(in the rows, 100 means zero)
Known rows, with every step that occurs
medib, nefodor, neto: 77; 101; 90; 88; 93; 100; 98; 79; 72; 91; 108; 122; 111; 99; 90; 108; 102; 99; 94; 83; 124; 89; 106; 92; 97; 74; 117; 75; 101; 102; 86; 101; 95; 112; 61; 120; 75; 96; 73; 98; 97; 96; 102; 94; 74; 83; 108; 102
mivepib, medib, kidarep, neto, teru: 84; 137; 63; 152; 93; 72; 87; 90; 77; 85; 106; 110; 116; 84; 101; 95; 59; 129; 126; 87; 116; 69; 98; 80; 103; 47; 138; 74; 89; 110; 109; 86; 94; 104; 68; 103; 80; 67; 94; 82; 115; 114; 62; 117; 94; 97; 86; 74
teru, neto: 94; 104; 102; 104; 97; 93; 100; 89; 74; 103; 109; 83; 129; 109; 99; 104; 87; 102; 106; 96; 101; 78; 92; 88; 81; 75; 117; 95; 100; 102; 119; 73; 78; 91; 84; 111; 82; 94; 92; 88; 84; 89; 99; 101; 89; 109; 95; 98
rogit, mivepib: 103; 93; 86; 92; 135; 102; 116; 86; 65; 73; 121; 79; 90; 102; 99; 124; 83; 93; 105; 95; 106; 100; 90; 95; 86; 90; 104; 96; 102; 96; 107; 82; 95; 102; 92; 116; 100; 88; 63; 82; 113; 88; 91; 98; 112; 122; 96; 86
medib, kidarep, neto, teru: 86; 125; 63; 132; 74; 80; 108; 87; 72; 84; 113; 103; 112; 80; 96; 106; 80; 126; 127; 85; 104; 76; 100; 86; 90; 52; 146; 71; 100; 98; 111; 89; 82; 100; 83; 101; 84; 72; 89; 85; 104; 97; 65; 104; 94; 101; 88; 92
neto, nefodor, medib, dela: 71; 99; 83; 120; 122; 97; 77; 101; 83; 82; 97; 109; 100; 96; 106; 139; 90; 105; 65; 96; 117; 113; 114; 95; 83; 68; 122; 46; 104; 130; 74; 102; 89; 87; 78; 91; 88; 93; 103; 83; 113; 127; 122; 114; 70; 113; 103; 107
medib, nefodor: 82; 94; 82; 97; 111; 110; 98; 80; 80; 87; 109; 118; 104; 105; 85; 110; 98; 103; 100; 86; 119; 88; 88; 92; 97; 75; 106; 90; 102; 108; 102; 94; 105; 105; 88; 111; 77; 96; 85; 98; 107; 95; 100; 104; 82; 81; 108; 107
kidarep, medib: 110; 118; 76; 128; 119; 104; 98; 87; 73; 100; 96; 97; 93; 93; 103; 97; 79; 101; 94; 91; 117; 100; 89; 92; 80; 93; 108; 79; 81; 93; 100; 82; 94; 112; 88; 105; 93; 101; 83; 84; 91; 104; 97; 108; 111; 113; 99; 106
rogit, mivepib, medib, dela: 95; 106; 79; 115; 177; 76; 63; 94; 72; 70; 109; 90; 103; 105; 106; 122; 62; 102; 89; 91; 115; 104; 88; 85; 88; 77; 106; 90; 101; 117; 99; 81; 104; 100; 73; 128; 84; 84; 79; 75; 129; 108; 101; 108; 95; 104; 84; 61
mivepib, rogit: 94; 92; 101; 100; 127; 103; 95; 93; 87; 91; 125; 103; 94; 115; 97; 98; 93; 99; 122; 95; 94; 84; 84; 102; 94; 77; 99; 100; 95; 108; 100; 98; 96; 103; 96; 105; 95; 85; 95; 99; 100; 121; 87; 105; 109; 108; 109; 121
neto, teru: 90; 112; 89; 127; 106; 121; 109; 89; 73; 91; 111; 99; 96; 93; 97; 120; 90; 110; 114; 91; 99; 91; 102; 94; 87; 60; 132; 79; 92; 107; 112; 88; 94; 109; 97; 99; 86; 85; 93; 85; 113; 108; 92; 94; 101; 113; 101; 108
teru, medib, kidarep, neto: 85; 117; 54; 126; 82; 84; 78; 92; 80; 95; 107; 85; 126; 91; 101; 96; 64; 119; 112; 100; 100; 71; 78; 88; 86; 62; 116; 83; 102; 105; 107; 78; 74; 95; 71; 96; 95; 94; 99; 87; 87; 87; 71; 121; 90; 110; 97; 89
neto, kidarep: 81; 108; 69; 115; 84; 101; 94; 89; 93; 88; 112; 92; 105; 95; 91; 130; 95; 107; 103; 94; 94; 77; 95; 99; 101; 70; 105; 81; 101; 108; 104; 89; 92; 81; 86; 76; 91; 90; 86; 87; 100; 94; 88; 110; 91; 125; 100; 109
teru, neto, kidarep, medib: 88; 131; 69; 134; 74; 83; 90; 90; 66; 109; 96; 84; 116; 110; 105; 117; 86; 116; 104; 95; 109; 69; 100; 87; 76; 71; 116; 67; 86; 104; 121; 65; 67; 82; 82; 89; 85; 100; 88; 77; 79; 92; 86; 113; 83; 131; 100; 101
dela, medib, kidarep, neto, depi: 85; 121; 47; 116; 92; 77; 84; 76; 85; 91; 119; 125; 117; 80; 112; 106; 80; 124; 103; 100; 100; 83; 96; 75; 111; 60; 123; 73; 101; 90; 87; 82; 102; 100; 62; 112; 67; 71; 97; 93; 94; 97; 86; 103; 85; 87; 92; 99
teru, medib: 92; 102; 76; 116; 114; 119; 76; 93; 82; 100; 106; 78; 116; 101; 101; 106; 74; 104; 97; 105; 94; 84; 78; 96; 82; 74; 98; 92; 98; 111; 106; 75; 84; 102; 83; 95; 98; 105; 100; 86; 93; 96; 97; 111; 95; 119; 106; 102
nefodor, medib: 91; 101; 88; 117; 111; 109; 96; 93; 90; 96; 106; 93; 100; 86; 105; 113; 88; 84; 83; 99; 105; 109; 109; 104; 85; 81; 108; 66; 99; 114; 85; 100; 94; 103; 78; 106; 93; 97; 88; 90; 92; 114; 101; 110; 93; 115; 109; 106
dela, neto, kidarep, medib: 104; 128; 73; 151; 89; 101; 91; 78; 80; 111; 89; 110; 94; 83; 104; 132; 91; 121; 100; 92; 113; 87; 102; 104; 91; 73; 115; 62; 83; 92; 90; 84; 82; 105; 61; 78; 95; 92; 70; 73; 86; 96; 90; 103; 91; 132; 100; 92
medib, dela, neto: 98; 102; 103; 123; 142; 92; 61; 86; 88; 98; 97; 108; 118; 82; 102; 127; 89; 112; 76; 85; 105; 108; 94; 101; 86; 73; 122; 84; 108; 100; 82; 93; 96; 105; 57; 113; 77; 87; 90; 80; 100; 98; 119; 93; 82; 90; 83; 77
kidarep, neto, nefodor: 89; 107; 79; 116; 89; 86; 127; 88; 72; 85; 101; 100; 100; 98; 99; 110; 85; 111; 104; 97; 117; 85; 90; 89; 84; 79; 128; 75; 88; 96; 93; 103; 85; 101; 81; 90; 102; 79; 96; 80; 111; 105; 95; 112; 104; 121; 91; 107
rogit, mivepib, medib, kidarep: 96; 115; 68; 115; 133; 77; 87; 84; 73; 67; 122; 95; 104; 98; 98; 117; 60; 111; 116; 93; 111; 83; 93; 83; 112; 71; 103; 90; 104; 109; 106; 75; 104; 92; 76; 114; 87; 76; 61; 86; 122; 98; 71; 113; 99; 105; 91; 61
nefodor, medib, dela, neto, kidarep: 81; 112; 79; 141; 116; 92; 55; 94; 95; 100; 93; 108; 109; 78; 110; 147; 94; 106; 66; 92; 107; 113; 119; 109; 82; 63; 122; 45; 104; 120; 70; 102; 81; 93; 48; 93; 83; 90; 94; 77; 91; 112; 109; 106; 67; 115; 99; 84
dela, medib: 98; 102; 76; 115; 116; 108; 97; 87; 89; 101; 113; 110; 106; 99; 109; 103; 87; 95; 88; 106; 95; 95; 91; 97; 97; 70; 106; 86; 96; 95; 78; 92; 115; 116; 68; 106; 84; 80; 98; 93; 90; 106; 110; 93; 95; 101; 97; 105
rogit, mivepib, medib: 103; 107; 81; 116; 151; 90; 98; 86; 70; 75; 115; 87; 95; 105; 102; 113; 63; 98; 107; 98; 114; 91; 88; 87; 98; 83; 99; 96; 93; 109; 106; 80; 104; 105; 78; 120; 95; 83; 66; 79; 124; 107; 87; 108; 110; 117; 93; 70
kidarep, neto, dela, medib: 107; 109; 77; 123; 128; 83; 94; 88; 82; 96; 102; 96; 103; 92; 120; 98; 89; 100; 71; 110; 100; 97; 87; 92; 68; 75; 130; 74; 76; 90; 79; 101; 95; 119; 61; 110; 92; 76; 106; 83; 94; 116; 120; 103; 99; 105; 86; 95
nefodor, neto: 91; 104; 98; 94; 96; 95; 101; 87; 79; 96; 110; 98; 113; 87; 100; 102; 93; 90; 95; 90; 104; 95; 107; 94; 91; 81; 118; 80; 98; 93; 83; 97; 89; 107; 59; 115; 88; 88; 75; 95; 88; 99; 99; 92; 95; 107; 97; 101
nefodor, neto, kidarep: 75; 113; 75; 102; 70; 88; 95; 87; 84; 93; 111; 96; 111; 87; 98; 123; 98; 102; 100; 90; 99; 82; 114; 98; 100; 70; 118; 67; 100; 101; 88; 97; 84; 90; 56; 92; 89; 88; 74; 90; 90; 96; 88; 99; 84; 126; 99; 102
teru, neto, nefodor, medib, kidarep: 68; 114; 88; 120; 59; 84; 98; 92; 71; 92; 106; 101; 125; 107; 103; 131; 87; 116; 98; 100; 113; 77; 121; 86; 88; 55; 127; 49; 104; 123; 100; 77; 66; 69; 78; 88; 84; 91; 90; 89; 90; 107; 93; 115; 64; 114; 106; 102

Rows
81; 126; 62; 143; 75; 85; 102; 93; 76; 89; 108; 102; 104; 74; 108; 113; 81; 111; 108; 92; 111; 94; 122; 94; 82; 54; 144; 43; 96; 114; 95; 99; 75; 103; 73; 103; 87; 81; 95; 87; 97; 114; 71; 112; 88; 112; 102; 95 -> nefodor, medib, kidarep, neto, teru
96; 117; 78; 133; 100; 96; 123; 90; 66; 93; 105; 94; 100; 88; 102; 103; 83; 112; 118; 89; 107; 86; 96; 92; 70; 65; 145; 75; 85; 97; 111; 97; 82; 119; 81; 106; 94; 76; 98; 77; 108; 106; 82; 100; 110; 116; 91; 101 -> kidarep, neto, teru
83; 115; 90; 138; 74; 103; 99; 78; 85; 94; 100; 127; 101; 80; 103; 143; 91; 123; 92; 96; 116; 97; 123; 102; 105; 57; 127; 45; 101; 112; 69; 97; 80; 91; 56; 76; 93; 82; 75; 86; 98; 109; 96; 105; 70; 116; 105; 91 -> dela, neto, nefodor, medib, kidarep
92; 121; 54; 117; 129; 67; 82; 76; 64; 67; 122; 102; 103; 87; 107; 117; 58; 127; 121; 91; 118; 81; 92; 69; 110; 74; 115; 83; 99; 101; 115; 68; 92; 91; 69; 124; 79; 75; 64; 80; 128; 96; 65; 118; 102; 103; 89; 67 -> rogit, mivepib, medib, kidarep, neto, depi
94; 114; 76; 113; 100; 67; 87; 85; 87; 80; 110; 94; 114; 78; 100; 106; 88; 117; 95; 94; 101; 82; 89; 85; 83; 69; 131; 77; 94; 93; 98; 91; 83; 89; 78; 101; 87; 79; 87; 90; 97; 102; 90; 115; 89; 95; 83; 86 -> medib, kidarep, neto, dela
83; 110; 74; 120; 87; 93; 85; 90; 95; 88; 113; 103; 112; 80; 100; 117; 86; 99; 92; 95; 103; 100; 114; 97; 100; 70; 113; 61; 109; 116; 85; 95; 92; 88; 76; 101; 85; 92; 83; 96; 88; 107; 84; 114; 82; 102; 105; 99 -> nefodor, medib, kidarep
89; 115; 89; 116; 101; 77; 71; 87; 79; 99; 112; 95; 132; 106; 117; 115; 91; 114; 78; 109; 90; 75; 100; 82; 81; 54; 126; 72; 96; 105; 97; 67; 81; 85; 70; 106; 72; 83; 98; 92; 79; 104; 117; 101; 65; 92; 93; 87 -> teru, neto, dela, medib, kidarep
86; 108; 79; 100; 133; 84; 92; 79; 57; 74; 112; 110; 95; 109; 101; 114; 75; 101; 104; 89; 132; 89; 104; 84; 101; 75; 110; 76; 93; 112; 94; 88; 99; 113; 56; 132; 84; 86; 56; 85; 120; 103; 91; 104; 88; 99; 104; 68 -> rogit, mivepib, medib, nefodor, neto
97; 116; 70; 124; 115; 109; 95; 82; 66; 96; 93; 119; 91; 103; 95; 100; 88; 108; 94; 84; 134; 95; 90; 90; 84; 85; 109; 75; 84; 102; 102; 85; 99; 115; 87; 109; 81; 108; 83; 89; 97; 101; 99; 110; 91; 90; 108; 107 -> kidarep, medib, nefodor
86; 115; 84; 105; 102; 81; 72; 84; 85; 92; 113; 111; 117; 84; 117; 114; 98; 105; 69; 102; 95; 94; 114; 88; 94; 61; 128; 60; 94; 96; 65; 94; 92; 103; 43; 110; 78; 78; 82; 98; 84; 114; 117; 93; 71; 92; 96; 87 -> nefodor, neto, dela, medib, kidarep
92; 104; 75; 109; 148; 95; 94; 81; 63; 71; 113; 106; 93; 115; 96; 117; 70; 104; 105; 92; 128; 88; 88; 86; 101; 76; 100; 90; 95; 118; 107; 82; 106; 108; 78; 126; 84; 88; 65; 84; 129; 103; 88; 112; 93; 97; 102; 70 -> rogit, mivepib, medib, nefodor
87; 111; 63; 117; 93; 93; 88; 85; 94; 92; 120; 116; 118; 94; 105; 107; 85; 110; 96; 101; 94; 84; 96; 91; 113; 57; 110; 81; 109; 98; 80; 85; 112; 100; 68; 102; 75; 75; 91; 100; 88; 98; 94; 98; 83; 90; 96; 95 -> dela, medib, kidarep
93; 120; 83; 115; 119; 96; 81; 81; 61; 97; 88; 116; 90; 95; 107; 106; 98; 106; 73; 87; 135; 101; 106; 86; 71; 83; 123; 55; 74; 99; 86; 89; 85; 116; 63; 116; 81; 109; 74; 89; 93; 114; 117; 106; 79; 90; 109; 101 -> kidarep, medib, nefodor, neto, dela
94; 106; 88; 131; 140; 106; 38; 91; 83; 107; 92; 94; 127; 92; 108; 124; 73; 116; 76; 97; 100; 97; 81; 100; 77; 65; 113; 81; 103; 112; 89; 78; 78; 106; 55; 104; 86; 100; 105; 76; 92; 96; 114; 102; 75; 106; 93; 79 -> teru, medib, dela, neto
84; 128; 59; 128; 104; 68; 67; 76; 85; 84; 113; 118; 121; 76; 101; 98; 59; 131; 120; 89; 116; 73; 91; 69; 119; 62; 118; 84; 95; 104; 108; 78; 97; 90; 65; 109; 70; 76; 88; 88; 116; 105; 69; 124; 92; 86; 85; 82 -> mivepib, medib, kidarep, neto, depi
64; 108; 69; 96; 69; 93; 94; 81; 77; 88; 108; 121; 106; 100; 89; 126; 106; 109; 99; 82; 119; 78; 112; 94; 103; 62; 116; 62; 101; 111; 91; 97; 89; 94; 61; 99; 76; 96; 74; 96; 97; 95; 91; 101; 66; 98; 111; 104 -> medib, nefodor, neto, kidarep
90; 118; 53; 124; 85; 72; 101; 85; 87; 94; 114; 115; 121; 90; 109; 94; 80; 112; 100; 101; 100; 81; 92; 89; 102; 61; 123; 74; 102; 91; 78; 94; 103; 110; 60; 107; 80; 66; 96; 93; 85; 96; 85; 102; 89; 91; 87; 90 -> dela, medib, kidarep, neto
80; 101; 99; 87; 110; 99; 80; 78; 74; 87; 104; 116; 103; 96; 97; 115; 110; 100; 76; 88; 117; 96; 107; 89; 83; 73; 123; 67; 89; 107; 83; 98; 89; 106; 64; 116; 77; 99; 78; 96; 100; 109; 121; 98; 67; 80; 106; 99 -> medib, nefodor, neto, dela
86; 121; 65; 145; 121; 91; 74; 101; 62; 95; 94; 82; 115; 94; 112; 109; 68; 120; 99; 94; 107; 88; 87; 91; 53; 53; 145; 66; 89; 113; 110; 86; 68; 116; 72; 109; 89; 88; 122; 69; 106; 108; 94; 107; 91; 116; 92; 90 -> kidarep, neto, teru, medib, dela
70; 100; 80; 79; 99; 107; 80; 69; 71; 89; 113; 132; 107; 89; 95; 120; 101; 112; 100; 81; 122; 92; 109; 78; 107; 72; 116; 72; 102; 104; 96; 88; 92; 101; 65; 126; 61; 101; 75; 98; 105; 99; 101; 97; 71; 75; 114; 114 -> medib, nefodor, neto, depi
88; 110; 87; 128; 160; 80; 44; 94; 92; 87; 99; 103; 124; 95; 101; 103; 65; 106; 82; 88; 111; 97; 85; 83; 97; 72; 109; 91; 100; 121; 93; 88; 112; 101; 66; 116; 74; 86; 102; 81; 117; 118; 109; 113; 84; 84; 82; 75 -> mivepib, medib, dela
94; 106; 71; 116; 125; 85; 94; 83; 76; 92; 100; 115; 101; 100; 114; 99; 96; 105; 71; 105; 113; 91; 88; 92; 70; 69; 130; 68; 79; 96; 79; 104; 97; 121; 61; 113; 83; 80; 104; 86; 99; 114; 123; 104; 84; 86; 95; 96 -> kidarep, neto, dela, medib, nefodor
95; 107; 95; 102; 120; 92; 80; 87; 83; 98; 107; 105; 106; 89; 120; 110; 99; 93; 63; 105; 96; 102; 110; 94; 82; 71; 125; 63; 85; 94; 63; 100; 94; 116; 44; 114; 85; 85; 87; 92; 85; 120; 131; 87; 81; 101; 100; 97 -> nefodor, neto, dela, medib
80; 119; 52; 125; 72; 77; 109; 86; 81; 88; 109; 123; 112; 97; 109; 109; 80; 124; 99; 103; 109; 79; 98; 86; 105; 53; 127; 63; 98; 97; 74; 95; 100; 100; 61; 90; 85; 65; 98; 91; 97; 105; 90; 108; 82; 100; 91; 95 -> dela, medib, kidarep, neto, nefodor
80; 121; 82; 123; 90; 116; 88; 94; 62; 104; 105; 89; 111; 91; 109; 113; 79; 109; 107; 96; 102; 84; 112; 93; 78; 54; 135; 62; 91; 111; 99; 84; 66; 116; 61; 108; 93; 97; 94; 83; 93; 109; 93; 92; 87; 124; 111; 102 -> nefodor, neto, teru, medib
78; 101; 87; 119; 93; 112; 107; 93; 82; 87; 102; 107; 91; 96; 101; 131; 93; 99; 84; 102; 116; 102; 115; 99; 91; 71; 115; 52; 94; 122; 79; 103; 87; 90; 82; 81; 100; 93; 91; 87; 108; 123; 107; 114; 85; 125; 113; 115 -> neto, nefodor, medib
107; 105; 90; 112; 127; 81; 97; 88; 82; 89; 103; 83; 101; 86; 108; 100; 90; 99; 82; 100; 102; 97; 84; 92; 61; 86; 129; 82; 80; 92; 95; 100; 84; 106; 77; 107; 97; 87; 96; 81; 101; 110; 111; 109; 106; 108; 84; 95 -> kidarep, neto, dela
76; 123; 65; 138; 87; 115; 74; 93; 72; 93; 111; 90; 113; 94; 99; 121; 71; 131; 122; 95; 95; 70; 96; 88; 89; 39; 129; 71; 100; 118; 120; 69; 75; 96; 90; 89; 86; 92; 102; 86; 104; 100; 76; 107; 81; 112; 108; 99 -> neto, teru, medib, kidarep
78; 111; 81; 114; 69; 84; 92; 90; 79; 101; 109; 80; 127; 111; 98; 124; 92; 111; 110; 97; 94; 64; 99; 91; 87; 64; 116; 81; 101; 110; 123; 71; 70; 73; 82; 89; 83; 92; 90; 84; 85; 87; 89; 107; 80; 125; 97; 100 -> teru, neto, kidarep
